Every row comes from one small tree of marks. The marks that hang from a mark follow it in brackets, in the order of their numbers. Every link used is in the known rows. Which tree was each row made from?
Known rows:
j_855[j_723[j_480 j_899]]: [ 0.11 -0.03 -0.02  0.04 -0.02 -0.15  0.05 -0.20 -0.31  0.01 -0.16 -0.02
  0.09 -0.19 -0.07  0.03  0.01 -0.04 -0.03 -0.19]
j_855[j_723[j_480 j_899[j_966]]]: [ 0.12 -0.04 -0.04  0.08  0.21 -0.13 -0.03 -0.08 -0.33  0.06 -0.16 -0.06
  0.09 -0.21 -0.10  0.06  0.02 -0.03 -0.06 -0.18]
j_855[j_723[j_480 j_899[j_966[j_821]]]]: [ 0.13 -0.02  0.01  0.08  0.48 -0.12 -0.05 -0.09 -0.33  0.05 -0.11 -0.07
  0.08 -0.28 -0.13  0.06  0.00  0.01 -0.06 -0.18]
j_821[j_723[j_480 j_855 j_899[j_442]]]: [ 0.10 -0.04  0.13 -0.06 -0.04  0.00  0.05  0.05 -0.12  0.02 -0.45  0.05
  0.02  0.07 -0.09  0.05  0.03 -0.13  0.08 -0.14]
j_966[j_480 j_821 j_855 j_899[j_442]]: [ 0.07  0.03  0.31  0.10  0.36 -0.18  0.08  0.08 -0.04 -0.10 -0.37 -0.01
 -0.05 -0.42 -0.23  0.02 -0.09  0.11  0.04  0.37]
j_821[j_723[j_480 j_899[j_442 j_966]]]: [ 0.09 -0.05  0.16 -0.03  0.17  0.20 -0.06  0.19 -0.20  0.07 -0.27  0.03
  0.06  0.03 -0.10  0.08  0.04 -0.08  0.03 -0.16]
j_821[j_723[j_480 j_855 j_899[j_966]]]: [ 0.06 -0.08 -0.14  0.01  0.23  0.02 -0.03  0.04 -0.11  0.05 -0.50  0.01
  0.03  0.02 -0.10  0.09  0.06 -0.09  0.00 -0.12]
j_966[j_480 j_821 j_855 j_899]: [ 0.04  0.00  0.03  0.15  0.42 -0.19  0.08 -0.05 -0.03 -0.12 -0.40 -0.02
 -0.03 -0.46 -0.21  0.03 -0.07  0.14  0.00  0.37]
j_966[j_480 j_899]: [ 0.02 -0.03 -0.02  0.17  0.02 -0.27  0.08 -0.04 -0.04 -0.09 -0.11  0.00
  0.02 -0.27 -0.11 -0.01 -0.05  0.13 -0.02  0.38]
j_966[j_855]: [-0.01 -0.01 -0.02 -0.01  0.03  0.07  0.02  0.00  0.00 -0.04 -0.38 -0.01
 -0.03 -0.10 -0.05  0.04  0.01 -0.04  0.01 -0.01]
j_723[j_480 j_855 j_899[j_442 j_966]]: [ 0.13 -0.01  0.16 -0.03  0.26 -0.01 -0.04  0.11 -0.14  0.05 -0.10 -0.02
  0.00 -0.11 -0.07  0.07  0.04 -0.06 -0.01 -0.17]
j_821[j_723[j_855 j_899]]: [ 0.02 -0.07 -0.13  0.00  0.00 -0.11  0.08 -0.17  0.08  0.02 -0.54  0.04
  0.00  0.03 -0.07  0.05  0.06 -0.13  0.08 -0.01]
j_821[j_723]: [-0.02 -0.04 -0.03  0.00 -0.05  0.05  0.00  0.06 -0.02  0.01 -0.37  0.04
  0.02  0.15 -0.05  0.02  0.02 -0.07  0.05  0.02]
j_855[j_723[j_480 j_899[j_442 j_966]]]: [ 0.15 -0.01  0.20  0.03  0.16 -0.12 -0.04  0.03 -0.34  0.06 -0.13 -0.05
  0.08 -0.18 -0.11  0.05  0.00 -0.06 -0.03 -0.20]
j_723[j_480 j_899[j_442 j_966]]: [ 0.11  0.00  0.22 -0.02  0.24  0.18 -0.06  0.16 -0.20  0.06  0.12 -0.01
  0.05 -0.14 -0.06  0.06  0.03 -0.02 -0.02 -0.19]
j_899[j_442 j_723[j_480]]: [ 0.13  0.05  0.31 -0.07 -0.12  0.16 -0.02  0.39 -0.20  0.04  0.25  0.01
  0.04 -0.25 -0.08  0.04  0.01  0.06  0.07 -0.10]
j_821[j_723[j_480 j_855 j_899]]: [ 0.06 -0.06 -0.11 -0.02  0.00 -0.01  0.05 -0.07 -0.10  0.02 -0.48  0.05
  0.03  0.04 -0.08  0.06  0.05 -0.09  0.04 -0.14]
j_899[j_442 j_966[j_480 j_821[j_723]]]: [ 0.05 -0.01  0.34 -0.01  0.54 -0.11 -0.16  0.33 -0.08  0.04 -0.25 -0.01
  0.00 -0.04 -0.17  0.04  0.09 -0.05  0.00  0.29]
j_821[j_723[j_480 j_899[j_442]]]: [ 0.09 -0.03  0.19 -0.06 -0.06  0.17  0.03  0.09 -0.18  0.03 -0.25  0.07
  0.06  0.05 -0.07  0.04  0.02 -0.10  0.06 -0.17]

Write each row's tree:
[ 0.10  0.01  0.24 -0.06  0.31  0.17  0.01  0.08 -0.17  0.02 -0.14  0.05
  0.03 -0.06 -0.12  0.04 -0.01 -0.03  0.07 -0.15]
j_966[j_821[j_723[j_480 j_899[j_442]]]]
[ 0.04 -0.05  0.16 -0.01  0.16  0.09 -0.03  0.09 -0.01  0.06 -0.31  0.02
  0.03  0.03 -0.08  0.07  0.05 -0.12  0.07 -0.04]
j_821[j_723[j_899[j_442 j_966]]]
[ 0.13  0.01  0.17 -0.07  0.01 -0.04  0.05 -0.01 -0.12  0.01 -0.08  0.02
  0.00 -0.08 -0.05  0.04  0.02 -0.07  0.04 -0.17]
j_723[j_480 j_855 j_899[j_442]]
[ 0.09 -0.03 -0.10 -0.01  0.07 -0.05  0.05 -0.14 -0.11  0.00 -0.12  0.01
  0.02 -0.14 -0.03  0.04  0.03 -0.04 -0.01 -0.16]
j_723[j_480 j_855 j_899]
[ 0.02 -0.02  0.02  0.00  0.37 -0.31 -0.05  0.02  0.01 -0.02 -0.47  0.02
 -0.03 -0.06 -0.16  0.03  0.11 -0.05  0.02  0.34]
j_966[j_480 j_821[j_723[j_855]]]
[ 0.04 -0.04  0.00  0.08  0.29 -0.32 -0.12  0.05 -0.17 -0.01 -0.59 -0.09
  0.01 -0.24 -0.16  0.07  0.12 -0.08 -0.09  0.25]
j_899[j_966[j_480 j_855[j_723]]]
[ 0.12  0.00  0.27  0.00  0.20 -0.03 -0.09  0.26 -0.30  0.04 -0.47 -0.07
  0.01 -0.09 -0.14  0.07 -0.02 -0.08 -0.02 -0.13]
j_899[j_442 j_966[j_855[j_723[j_480]]]]
[ 0.02 -0.04  0.00  0.05  0.62 -0.25 -0.15  0.15 -0.01  0.03 -0.45 -0.04
 -0.02 -0.06 -0.17  0.06  0.12 -0.04 -0.03  0.31]
j_899[j_966[j_480 j_821[j_723[j_855]]]]
[ 0.10  0.03  0.26  0.12 -0.08 -0.22  0.09  0.22 -0.06 -0.06  0.07 -0.02
  0.02 -0.50 -0.18  0.02 -0.03  0.16  0.07  0.41]
j_966[j_480 j_899[j_442 j_723]]
[ 0.10 -0.01  0.24  0.15 -0.06 -0.43  0.12 -0.02 -0.19 -0.10 -0.67 -0.04
  0.00 -0.35 -0.22  0.02 -0.08  0.01  0.02  0.35]
j_966[j_480 j_855[j_723] j_899[j_442]]
[ 0.07  0.03  0.36  0.00  0.59 -0.14 -0.17  0.28 -0.06  0.03  0.07 -0.04
 -0.02 -0.16 -0.14  0.03  0.08  0.01 -0.03  0.28]
j_899[j_442 j_966[j_480 j_821]]
[ 0.07  0.00  0.09  0.05  0.38 -0.38 -0.04 -0.09 -0.17 -0.06 -0.56 -0.05
  0.00 -0.35 -0.20  0.03  0.08 -0.04 -0.04  0.28]
j_966[j_480 j_821 j_855[j_723]]
[ 0.08  0.04  0.31  0.11  0.34 -0.25  0.05  0.08 -0.06 -0.08  0.01  0.00
 -0.02 -0.32 -0.18 -0.01 -0.09  0.14  0.03  0.38]
j_966[j_480 j_821 j_899[j_442]]
[ 0.06 -0.02 -0.03  0.02  0.25  0.13 -0.08  0.28  0.00  0.04 -0.19 -0.08
  0.00 -0.43 -0.12  0.11  0.07  0.05  0.02  0.03]
j_899[j_723 j_966[j_855]]
[ 0.09 -0.03  0.21  0.01  0.00 -0.37  0.02 -0.16 -0.16 -0.05 -0.57 -0.02
  0.03 -0.36 -0.17  0.05  0.14 -0.14  0.01  0.22]
j_966[j_480 j_855[j_723[j_899[j_442]]]]
[ 0.07 -0.01  0.21 -0.01  0.24  0.06 -0.05  0.05  0.00  0.05  0.06 -0.02
  0.02 -0.14 -0.05  0.05  0.04 -0.05  0.01 -0.05]
j_723[j_899[j_442 j_966]]
[ 0.05 -0.07 -0.06 -0.02 -0.02  0.16  0.03 -0.02 -0.16  0.02 -0.29  0.06
  0.08  0.01 -0.06  0.05  0.04 -0.06  0.04 -0.15]
j_821[j_723[j_480 j_899]]
[ 0.10  0.03  0.28 -0.02  0.16  0.08 -0.10  0.43 -0.03  0.08  0.18 -0.06
  0.01 -0.29 -0.10  0.07  0.04  0.04  0.05  0.03]
j_899[j_442 j_723 j_966]
[ 0.14  0.03 -0.02  0.13  0.33 -0.07  0.12  0.13 -0.11 -0.04  0.03 -0.03
 -0.01 -0.51 -0.19  0.04 -0.18  0.27  0.06  0.02]
j_966[j_821 j_899[j_723[j_480 j_855]]]
[ 0.09  0.03  0.21  0.09 -0.10  0.06  0.16  0.20  0.00 -0.05 -0.26 -0.02
 -0.03 -0.49 -0.17  0.06 -0.15  0.14  0.12  0.09]
j_966[j_855 j_899[j_442 j_723]]
